Known rows, with every step that occurs:
L-H: [ 0.19  0.01 -0.37  0.04 -0.04  0.08 -0.07  0.11  0.02 -0.01 -0.13 -0.12
 -0.13  0.04 -0.11 -0.10 -0.13  0.05  0.23 -0.39  0.17  0.10 -0.12  0.00
 -0.11  0.11 -0.02 -0.01 -0.01]
A-V-B: [-0.07  0.15 -0.05 -0.42  0.16  0.04  0.14  0.22 -0.25  0.27  0.14 -0.01
 -0.06 -0.21 -0.10  0.38  0.38  0.04 -0.04 -0.07 -0.03  0.09  0.21 -0.05
  0.07  0.07 -0.18 -0.14  0.15]
H-L: [ 0.05  0.10  0.07 -0.05 -0.14 -0.28 -0.13  0.06  0.07 -0.08 -0.07  0.04
 -0.01 -0.08 -0.01 -0.06 -0.04 -0.16 -0.04  0.03 -0.07  0.20 -0.24 -0.03
  0.07  0.23  0.14 -0.15  0.07]
Q-S: [ 0.02  0.13 -0.03  0.07  0.06  0.05  0.14 -0.09 -0.01 -0.05  0.07 -0.09
 -0.23 -0.15 -0.08 -0.08 -0.08 -0.13 -0.05  0.11 -0.04 -0.24  0.20 -0.02
  0.04  0.04  0.27 -0.09 -0.08]
S-B-V-G-H-L: [ 0.00  0.18  0.77 -0.23  0.49 -0.53 -0.07 -0.11  0.04 -0.31  0.27 -0.25
  0.15 -0.30  0.14  0.25  0.09 -0.53 -0.15 -0.11  0.01 -0.28 -0.25  0.40
  0.38  0.53  0.05 -0.13  0.10]
V-S: [-0.09 -0.04  0.02 -0.30  0.17  0.00  0.10  0.10 -0.01 -0.08  0.06  0.12
  0.13  0.02  0.24 -0.12  0.22  0.05  0.04 -0.09 -0.17  0.01 -0.07  0.21
  0.08  0.01  0.10  0.01  0.17]
Q-S-B: [ 0.08  0.13  0.18  0.07  0.07 -0.02  0.34 -0.16  0.22 -0.15  0.14 -0.25
 -0.31 -0.20  0.04 -0.02  0.04 -0.43 -0.11  0.17  0.00 -0.57  0.20  0.17
  0.16 -0.02  0.37 -0.21 -0.01]
H-V-G: [ 0.00  0.13  0.15 -0.28  0.25 -0.14  0.08 -0.16  0.18  0.26  0.14  0.01
 -0.26  0.12  0.00 -0.05  0.20 -0.17 -0.31 -0.03  0.30  0.10  0.09  0.24
  0.08  0.39 -0.33  0.15 -0.08]
B-G-H-V-S: [-0.38  0.17  0.14 -0.42  0.54 -0.38  0.06  0.08 -0.18  0.23  0.19  0.26
  0.03 -0.09  0.29 -0.13  0.25 -0.22  0.10 -0.23 -0.10  0.03 -0.06  0.11
  0.07  0.19 -0.11  0.26  0.22]
P-A-V: [-0.09  0.03  0.18 -0.14  0.07  0.21  0.09  0.11 -0.07  0.12 -0.18  0.15
 -0.14 -0.24 -0.42  0.27  0.23  0.20 -0.12 -0.28  0.05  0.14  0.14 -0.16
 -0.04 -0.13 -0.37 -0.15 -0.10]
A-V-S-B-G: [-0.14  0.27  0.18 -0.47  0.42 -0.09  0.50  0.08  0.06  0.21  0.16 -0.05
 -0.19 -0.42  0.02  0.17  0.76 -0.46 -0.10 -0.19 -0.15 -0.51  0.19  0.22
  0.25  0.00  0.02  0.00  0.29]
Q-S-B-G-V: [-0.10  0.35  0.21 -0.03  0.52 -0.18  0.48 -0.27  0.05  0.13  0.17 -0.22
 -0.42 -0.47 -0.01  0.07  0.28 -0.82 -0.08  0.17 -0.02 -0.68  0.43  0.06
  0.48 -0.02  0.10  0.26  0.19]
Q-B-G-H-V-A: [-0.36  0.41  0.25 -0.41  0.33 -0.11  0.04 -0.35 -0.25  0.21  0.14  0.00
 -0.18 -0.17 -0.17  0.15  0.16 -0.36 -0.36 -0.21  0.02 -0.11  0.10  0.02
 -0.02  0.25  0.05  0.33 -0.16]
V-S-B-G: [-0.11  0.16  0.27 -0.31  0.33 -0.13  0.33 -0.03  0.09  0.03  0.21 -0.05
 -0.07 -0.22  0.30 -0.02  0.58 -0.41  0.02 -0.04 -0.24 -0.52  0.13  0.38
  0.36 -0.02  0.30  0.07  0.36]
Q-S-B-V-A: [ 0.07  0.29  0.50 -0.25  0.08  0.09  0.44 -0.39 -0.06 -0.20  0.32 -0.53
 -0.31 -0.43 -0.23  0.10  0.16 -0.13 -0.19  0.08  0.09 -0.67  0.52  0.23
  0.41  0.06  0.54 -0.20 -0.36]
G-B-V: [-0.08  0.09  0.26 -0.24  0.26 -0.31  0.15 -0.13 -0.15 -0.13  0.47  0.06
  0.18 -0.30  0.09  0.19  0.17  0.06  0.25  0.11 -0.12 -0.35  0.09  0.09
  0.38  0.11  0.00  0.07  0.16]
L-H-V-S-B: [ 0.05  0.11 -0.21 -0.38  0.24 -0.21  0.36  0.12  0.49  0.09  0.13 -0.10
 -0.36  0.07  0.21 -0.29  0.28 -0.18  0.16 -0.36  0.24 -0.17 -0.08  0.32
  0.12  0.19 -0.01 -0.10 -0.03]
Q-S-B-G: [-0.01  0.35  0.21  0.09  0.21 -0.09  0.43 -0.22  0.11  0.01  0.15 -0.22
 -0.41 -0.40  0.02  0.00  0.27 -0.62 -0.11  0.16 -0.11 -0.77  0.41  0.23
  0.33  0.01  0.45 -0.01  0.15]
H-V: [-0.03  0.12 -0.08 -0.14  0.07 -0.16  0.16 -0.04  0.21  0.27  0.09  0.04
 -0.24  0.08 -0.04 -0.11  0.05  0.01 -0.09  0.03  0.22  0.08  0.09  0.02
 -0.02  0.21 -0.19  0.05 -0.19]
G-V: [-0.15  0.02  0.01 -0.10  0.34 -0.09  0.05 -0.05 -0.06  0.12  0.02 -0.04
 -0.03 -0.07 -0.02  0.07  0.00 -0.20  0.04  0.01  0.10  0.09  0.05 -0.20
  0.18 -0.04 -0.36  0.28  0.05]
L-H-V-G-B: [ 0.06  0.13 -0.17 -0.35  0.33 -0.32  0.07 -0.21  0.16  0.10  0.23  0.12
 -0.26  0.07  0.05 -0.11  0.15 -0.20  0.09 -0.27  0.28  0.05 -0.12  0.13
  0.06  0.56 -0.37  0.20  0.18]
S-B-G-H: [-0.14  0.14  0.35 -0.01  0.38 -0.27  0.03 -0.06 -0.07 -0.01  0.09 -0.06
  0.05 -0.21  0.17  0.18  0.10 -0.53  0.06 -0.09 -0.14 -0.42 -0.07  0.07
  0.08  0.00  0.15  0.10  0.24]
P-L-H-V-G-B: [ 0.12  0.11 -0.08 -0.10  0.31 -0.22 -0.08 -0.17  0.34 -0.21  0.07  0.33
 -0.29  0.16 -0.16 -0.16  0.27 -0.29  0.00 -0.09  0.20  0.19 -0.14 -0.10
  0.06  0.49 -0.48  0.09  0.08]
V-G-B: [-0.07  0.03  0.28 -0.25  0.28 -0.22  0.01 -0.30 -0.08 -0.12  0.22  0.20
  0.09 -0.01  0.18  0.15  0.25 -0.28 -0.08  0.12 -0.10 -0.08 -0.09  0.07
  0.19  0.31 -0.17  0.17  0.40]
L-H-V-B-G: [ 0.01  0.41 -0.34 -0.36  0.20 -0.15  0.14  0.10 -0.03  0.50  0.19 -0.03
 -0.42 -0.16  0.01 -0.08  0.33 -0.03  0.19 -0.28  0.19  0.07  0.30  0.13
  0.19  0.33  0.02  0.08  0.17]
V-A: [ 0.04 -0.01  0.12 -0.24 -0.19  0.20 -0.03 -0.22 -0.25 -0.05 -0.02 -0.14
 -0.04 -0.05 -0.22  0.02  0.04  0.15 -0.14 -0.11  0.03  0.14  0.08 -0.12
 -0.05  0.01  0.15  0.02 -0.14]
L-H-V: [ 0.08  0.11 -0.42 -0.09  0.00 -0.10  0.06  0.07  0.24  0.23 -0.01 -0.06
 -0.38  0.08 -0.13 -0.27 -0.07  0.06  0.15 -0.35  0.42  0.16 -0.03  0.00
 -0.07  0.24 -0.21  0.02 -0.19]
V-S-B-G-H: [-0.28  0.08  0.42 -0.33  0.55 -0.26  0.13  0.04 -0.12 -0.10  0.14  0.03
  0.16 -0.20  0.40  0.05  0.35 -0.50  0.14 -0.18 -0.27 -0.43 -0.13  0.27
  0.14 -0.02  0.22  0.09  0.47]
B-G-V-S: [-0.27  0.16  0.10 -0.36  0.58 -0.14  0.26  0.02 -0.21  0.15  0.10  0.14
  0.01 -0.26  0.15 -0.06  0.40 -0.31  0.12 -0.08 -0.16 -0.08  0.18  0.02
  0.42 -0.04 -0.15  0.42  0.34]
P-G-H: [-0.09 -0.12  0.10  0.08  0.29 -0.15 -0.05  0.17 -0.15  0.07 -0.04  0.14
  0.10  0.13 -0.09  0.03 -0.10 -0.03 -0.05 -0.13  0.03  0.09 -0.14 -0.38
 -0.33 -0.19 -0.23  0.20  0.13]

Rows:
[-0.28  0.02  0.26 -0.46  0.51 -0.37  0.19  0.03  0.21  0.01  0.26  0.04
 -0.01  0.07  0.39 -0.07  0.22 -0.33  0.09 -0.14 -0.01 -0.17 -0.25  0.21
 -0.02  0.14 -0.08 -0.06  0.08] => G-H-V-S-B
[-0.11  0.38  0.02 -0.40  0.24 -0.24  0.19  0.03 -0.07  0.49  0.35  0.08
 -0.26 -0.16  0.10  0.08  0.44 -0.10 -0.02  0.10  0.02 -0.03  0.47  0.15
  0.26  0.25  0.01  0.13  0.18] => H-V-B-G
[-0.02  0.13  0.10 -0.26  0.28  0.10  0.11 -0.04 -0.12  0.16 -0.06 -0.03
 -0.13 -0.12 -0.24  0.25  0.33 -0.22 -0.35 -0.18  0.18  0.02  0.11  0.05
  0.02  0.22 -0.43  0.03  0.01] => A-V-G
[ 0.09  0.17 -0.34 -0.33 -0.15  0.10  0.06 -0.13  0.02  0.20 -0.09 -0.18
 -0.43  0.07 -0.36 -0.28  0.02  0.20  0.02 -0.43  0.40  0.34  0.07 -0.14
 -0.15  0.24 -0.02  0.07 -0.35] => L-H-V-A
[-0.12  0.31  0.34 -0.35  0.28 -0.07  0.29 -0.33 -0.16  0.16  0.10 -0.22
 -0.26 -0.35 -0.14  0.14  0.40 -0.51 -0.17  0.00  0.03 -0.28  0.36 -0.09
  0.40 -0.04  0.01  0.38  0.06] => S-B-G-V-A
[ 0.11  0.29  0.59 -0.10  0.46 -0.13  0.45 -0.29  0.13 -0.17  0.38 -0.44
 -0.30 -0.36  0.01  0.12  0.28 -0.40 -0.30  0.16  0.15 -0.78  0.48  0.58
  0.56  0.33  0.29 -0.14 -0.09] => Q-S-B-V-G
[-0.11  0.15  0.20 -0.38  0.36 -0.38  0.16 -0.30  0.09  0.18  0.34  0.21
 -0.13  0.03  0.14  0.04  0.30 -0.28 -0.15  0.13  0.14 -0.02  0.00  0.17
  0.15  0.47 -0.38  0.25  0.19] => H-V-G-B
[ 0.05  0.14  0.52 -0.36  0.01  0.01  0.31 -0.28 -0.05 -0.13  0.29 -0.45
 -0.10 -0.27 -0.18  0.18  0.24  0.01 -0.13 -0.06  0.11 -0.44  0.34  0.22
  0.32  0.07  0.26 -0.09 -0.24] => S-B-V-A
[-0.14  0.31  0.09  0.00  0.18  0.02  0.20 -0.19 -0.04  0.06  0.08  0.08
 -0.17 -0.22 -0.05  0.16  0.29 -0.38 -0.26  0.02 -0.13 -0.42  0.17  0.25
  0.22  0.05  0.22  0.17  0.05] => Q-B-G
[-0.22  0.38  0.23 -0.10  0.48 -0.43  0.28 -0.21  0.11  0.19  0.28 -0.13
 -0.41 -0.27  0.06  0.00  0.10 -0.67 -0.07  0.02  0.04 -0.59  0.25  0.10
  0.10  0.18  0.20  0.07  0.03] => Q-S-B-G-H-V
[-0.17  0.30  0.27 -0.33  0.23 -0.45 -0.29  0.11 -0.41  0.05  0.13  0.12
  0.23 -0.30  0.24  0.24  0.12 -0.32  0.10 -0.05 -0.40  0.18 -0.22  0.00
  0.17  0.38  0.23 -0.06  0.51] => V-B-G-H-L
[-0.15  0.01  0.40 -0.43  0.33  0.11  0.42  0.18  0.14 -0.05 -0.05  0.11
 -0.10 -0.29 -0.03  0.25  0.60 -0.06 -0.07 -0.30 -0.05 -0.19  0.05  0.20
  0.15 -0.13 -0.17 -0.28  0.11] => P-A-V-S-B
[-0.04  0.05  0.24 -0.14  0.36 -0.34  0.39  0.02 -0.07  0.04  0.45  0.16
  0.04 -0.19 -0.14  0.13  0.28  0.16  0.09  0.13 -0.02 -0.32  0.21 -0.19
  0.19 -0.12 -0.13  0.31  0.18] => P-G-B-V
[-0.15  0.05 -0.03 -0.46  0.25  0.07  0.20  0.24 -0.11  0.12  0.01  0.10
  0.00 -0.16 -0.02  0.07  0.44  0.00 -0.06 -0.28 -0.08  0.04  0.00  0.02
  0.00 -0.01 -0.21 -0.05  0.10] => A-V-S
[-0.10  0.13  0.37 -0.51  0.07 -0.12  0.16 -0.34 -0.38 -0.17  0.41 -0.04
  0.12 -0.31 -0.15  0.16  0.25  0.20  0.08  0.07 -0.10 -0.20  0.22  0.01
  0.32  0.15  0.13  0.14  0.03] => G-B-V-A
[-0.02  0.30 -0.17 -0.42  0.32 -0.26  0.45  0.03  0.38  0.25  0.11 -0.09
 -0.42 -0.15  0.17 -0.24  0.48 -0.35  0.17 -0.39  0.16 -0.35  0.11  0.41
  0.22  0.26  0.11  0.06  0.12] => L-H-V-S-B-G
[ 0.13  0.18 -0.24 -0.17  0.21 -0.14  0.00 -0.05  0.21  0.24 -0.02 -0.10
 -0.40  0.14 -0.10 -0.21  0.06 -0.08 -0.07 -0.38  0.44  0.19  0.02  0.23
  0.02  0.49 -0.31  0.11 -0.12] => L-H-V-G
[-0.05  0.15  0.62 -0.25  0.43 -0.51 -0.33 -0.03 -0.22 -0.22  0.15 -0.12
  0.28 -0.24  0.04  0.19 -0.09 -0.22 -0.10 -0.17  0.00  0.07 -0.27  0.24
  0.24  0.57 -0.07 -0.07  0.09] => B-V-G-H-L
[-0.19  0.31  0.22 -0.45  0.37 -0.37  0.49 -0.05  0.35  0.29  0.33  0.00
 -0.29 -0.17  0.27 -0.13  0.63 -0.40 -0.08 -0.02  0.01 -0.42  0.26  0.37
  0.31  0.14  0.11  0.14  0.14] => H-V-S-B-G
[-0.39  0.36  0.14 -0.13  0.46 -0.33  0.10 -0.10 -0.02  0.27  0.17  0.13
 -0.16 -0.13  0.03  0.12  0.13 -0.46 -0.20 -0.14  0.03 -0.25  0.01  0.18
 -0.01  0.21 -0.07  0.31 -0.05] => Q-B-G-H-V
[-0.11  0.44  0.34 -0.27  0.33  0.01  0.44 -0.45 -0.16  0.08  0.15 -0.32
 -0.49 -0.49 -0.21  0.11  0.32 -0.63 -0.24  0.11  0.00 -0.54  0.55 -0.08
  0.46 -0.01  0.23  0.29  0.07] => Q-S-B-G-V-A
[-0.27  0.28  0.09 -0.14  0.37 -0.39 -0.05  0.00 -0.12  0.32  0.13  0.11
 -0.08 -0.11  0.07 -0.03  0.07 -0.24  0.02 -0.14  0.09  0.02  0.04 -0.09
 -0.05  0.20 -0.16  0.29  0.04] => B-G-H-V
[-0.17  0.19  0.58 -0.17  0.67 -0.15 -0.03 -0.22 -0.25 -0.20  0.26 -0.10
  0.20 -0.18  0.04  0.39  0.06 -0.28 -0.30 -0.14  0.06 -0.41 -0.01  0.44
  0.27  0.36 -0.09  0.10 -0.07] => Q-B-V-G-H
[-0.14 -0.03  0.20 -0.41  0.55 -0.20  0.36  0.02  0.17 -0.03  0.19 -0.09
  0.00 -0.11  0.35  0.02  0.37 -0.44  0.05 -0.03 -0.01 -0.27 -0.05  0.18
  0.38 -0.05 -0.15  0.12  0.22] => G-V-S-B
[-0.03  0.24  0.47 -0.16  0.45 -0.01  0.23 -0.28 -0.03 -0.11  0.29 -0.16
 -0.04 -0.17 -0.07  0.28  0.25 -0.20 -0.42  0.02  0.08 -0.46  0.23  0.58
  0.46  0.34  0.01  0.08 -0.17] => Q-B-V-G
[-0.19  0.14  0.36 -0.36  0.45 -0.02  0.34 -0.05 -0.02 -0.18  0.31 -0.06
  0.13 -0.23  0.16  0.09  0.35  0.02 -0.08 -0.10 -0.11 -0.49  0.13  0.56
  0.46  0.13  0.26 -0.01 -0.09] => Q-B-V-S
[-0.18  0.27  0.18 -0.36  0.24  0.06  0.12 -0.28 -0.44  0.22  0.00 -0.08
 -0.16 -0.29 -0.27  0.04  0.27 -0.21 -0.14 -0.03  0.02  0.08  0.31 -0.30
  0.27 -0.02 -0.09  0.48  0.06] => B-G-V-A
[-0.05 -0.06  0.01 -0.11  0.23 -0.25  0.26  0.01  0.01  0.05  0.21  0.29
  0.00  0.00 -0.03  0.05  0.21 -0.03  0.02  0.15 -0.13 -0.08 -0.02 -0.36
 -0.09 -0.19 -0.17  0.29  0.34] => P-G-B
[ 0.04  0.15  0.41 -0.08  0.19 -0.21  0.32 -0.09  0.16 -0.10  0.33 -0.28
 -0.09 -0.26  0.03  0.18  0.22 -0.11  0.02  0.05  0.12 -0.59  0.25  0.35
  0.38  0.07  0.15 -0.15 -0.14] => S-B-V
[-0.27  0.31  0.17 -0.38  0.49 -0.14 -0.06  0.21 -0.59  0.32  0.15  0.07
  0.08 -0.37 -0.02  0.45  0.36 -0.21  0.07 -0.25 -0.21  0.01  0.18 -0.16
 -0.03  0.07 -0.19  0.07  0.39] => A-V-B-G-H
[-0.18  0.26  0.22 -0.10  0.47 -0.24  0.33 -0.13  0.09  0.20  0.14 -0.11
 -0.21 -0.32  0.05  0.16  0.36 -0.67  0.00  0.08  0.04 -0.43  0.28 -0.01
  0.44 -0.05 -0.17  0.35  0.19] => S-B-G-V
[-0.21  0.25  0.03 -0.10  0.40 -0.13  0.13 -0.09 -0.21  0.25  0.07  0.04
 -0.09 -0.26 -0.05  0.08  0.20 -0.37  0.03  0.03 -0.01 -0.07  0.27 -0.16
  0.35  0.00 -0.24  0.44  0.18] => B-G-V
[-0.19 -0.06  0.03 -0.29  0.59 -0.11  0.35  0.23 -0.04  0.20  0.04  0.17
  0.00  0.02  0.02 -0.10  0.36 -0.08 -0.07 -0.06  0.03  0.11  0.06 -0.28
  0.18 -0.24 -0.38  0.42  0.25] => P-G-V-S
[ 0.22  0.03 -0.26  0.33 -0.06  0.17 -0.20  0.10  0.24 -0.34 -0.24  0.12
 -0.16  0.11 -0.33 -0.20 -0.06  0.01  0.18 -0.23  0.06  0.21 -0.13 -0.27
 -0.10 -0.03 -0.14 -0.17 -0.10] => P-L-H
[-0.12  0.13  0.30 -0.34  0.37 -0.31 -0.29  0.09 -0.22 -0.01 -0.16  0.05
  0.06 -0.19 -0.13  0.31  0.11 -0.48 -0.29 -0.32  0.01  0.35 -0.44 -0.10
 -0.13  0.47 -0.38 -0.08  0.17] => A-V-G-H-L
[-0.05  0.09  0.77 -0.18  0.60 -0.29  0.04 -0.16 -0.09 -0.22  0.31 -0.32
  0.16 -0.20  0.14  0.30  0.14 -0.36 -0.14 -0.10  0.11 -0.47  0.03  0.44
  0.28  0.28 -0.07 -0.01  0.06] => S-B-V-G-H
[ 0.12  0.18  0.61 -0.19  0.43 -0.19  0.26 -0.23  0.14 -0.09  0.34 -0.35
 -0.10 -0.20  0.05  0.27  0.35 -0.27 -0.27  0.02  0.21 -0.56  0.27  0.52
  0.51  0.29  0.02 -0.06 -0.04] => S-B-V-G
[ 0.16  0.12 -0.36  0.14  0.05  0.04 -0.07  0.09  0.44 -0.08 -0.16  0.13
 -0.39  0.18 -0.33 -0.37  0.04  0.02  0.11 -0.21  0.27  0.28  0.00 -0.25
 -0.11  0.20 -0.32 -0.15 -0.30] => P-L-H-V
[ 0.05  0.17  0.43 -0.18  0.33 -0.08  0.08 -0.14 -0.16 -0.03  0.23 -0.17
  0.03 -0.18 -0.03  0.16  0.20  0.01 -0.19 -0.03  0.13 -0.19  0.25  0.36
  0.40  0.27 -0.12  0.08 -0.07] => B-V-G
[-0.31  0.19  0.29 -0.45  0.63 -0.24  0.25  0.19 -0.18  0.13  0.10  0.00
  0.01 -0.36  0.14  0.27  0.55 -0.54  0.04 -0.35 -0.22 -0.44 -0.02  0.07
  0.08  0.00 -0.11  0.03  0.34] => A-V-S-B-G-H
[-0.23  0.28  0.26 -0.17  0.42 -0.45  0.15 -0.09  0.17  0.26  0.21 -0.01
 -0.20 -0.13  0.11  0.07  0.19 -0.53 -0.01 -0.09  0.11 -0.33  0.03  0.07
  0.05  0.17 -0.10  0.20  0.07] => S-B-G-H-V
[-0.16  0.06  0.04 -0.36  0.38 -0.07  0.09  0.05 -0.25  0.18  0.20  0.01
  0.04 -0.11  0.18  0.26  0.21 -0.13  0.08  0.11 -0.02  0.16  0.18 -0.10
  0.30  0.05 -0.25  0.14  0.26] => G-V-B
[-0.09  0.07  0.27 -0.38  0.34 -0.11  0.20  0.10 -0.12 -0.10  0.30 -0.06
  0.18 -0.21  0.16 -0.03  0.30  0.20  0.14 -0.07 -0.06 -0.23  0.17  0.35
  0.40  0.07  0.13 -0.05 -0.02] => B-V-S
[-0.28  0.32  0.23 -0.42  0.19 -0.15 -0.07 -0.23 -0.33  0.28  0.08  0.01
 -0.13 -0.13 -0.16 -0.01  0.08 -0.13 -0.10 -0.24  0.08  0.14  0.15 -0.15
 -0.12  0.22 -0.03  0.35 -0.08] => B-G-H-V-A
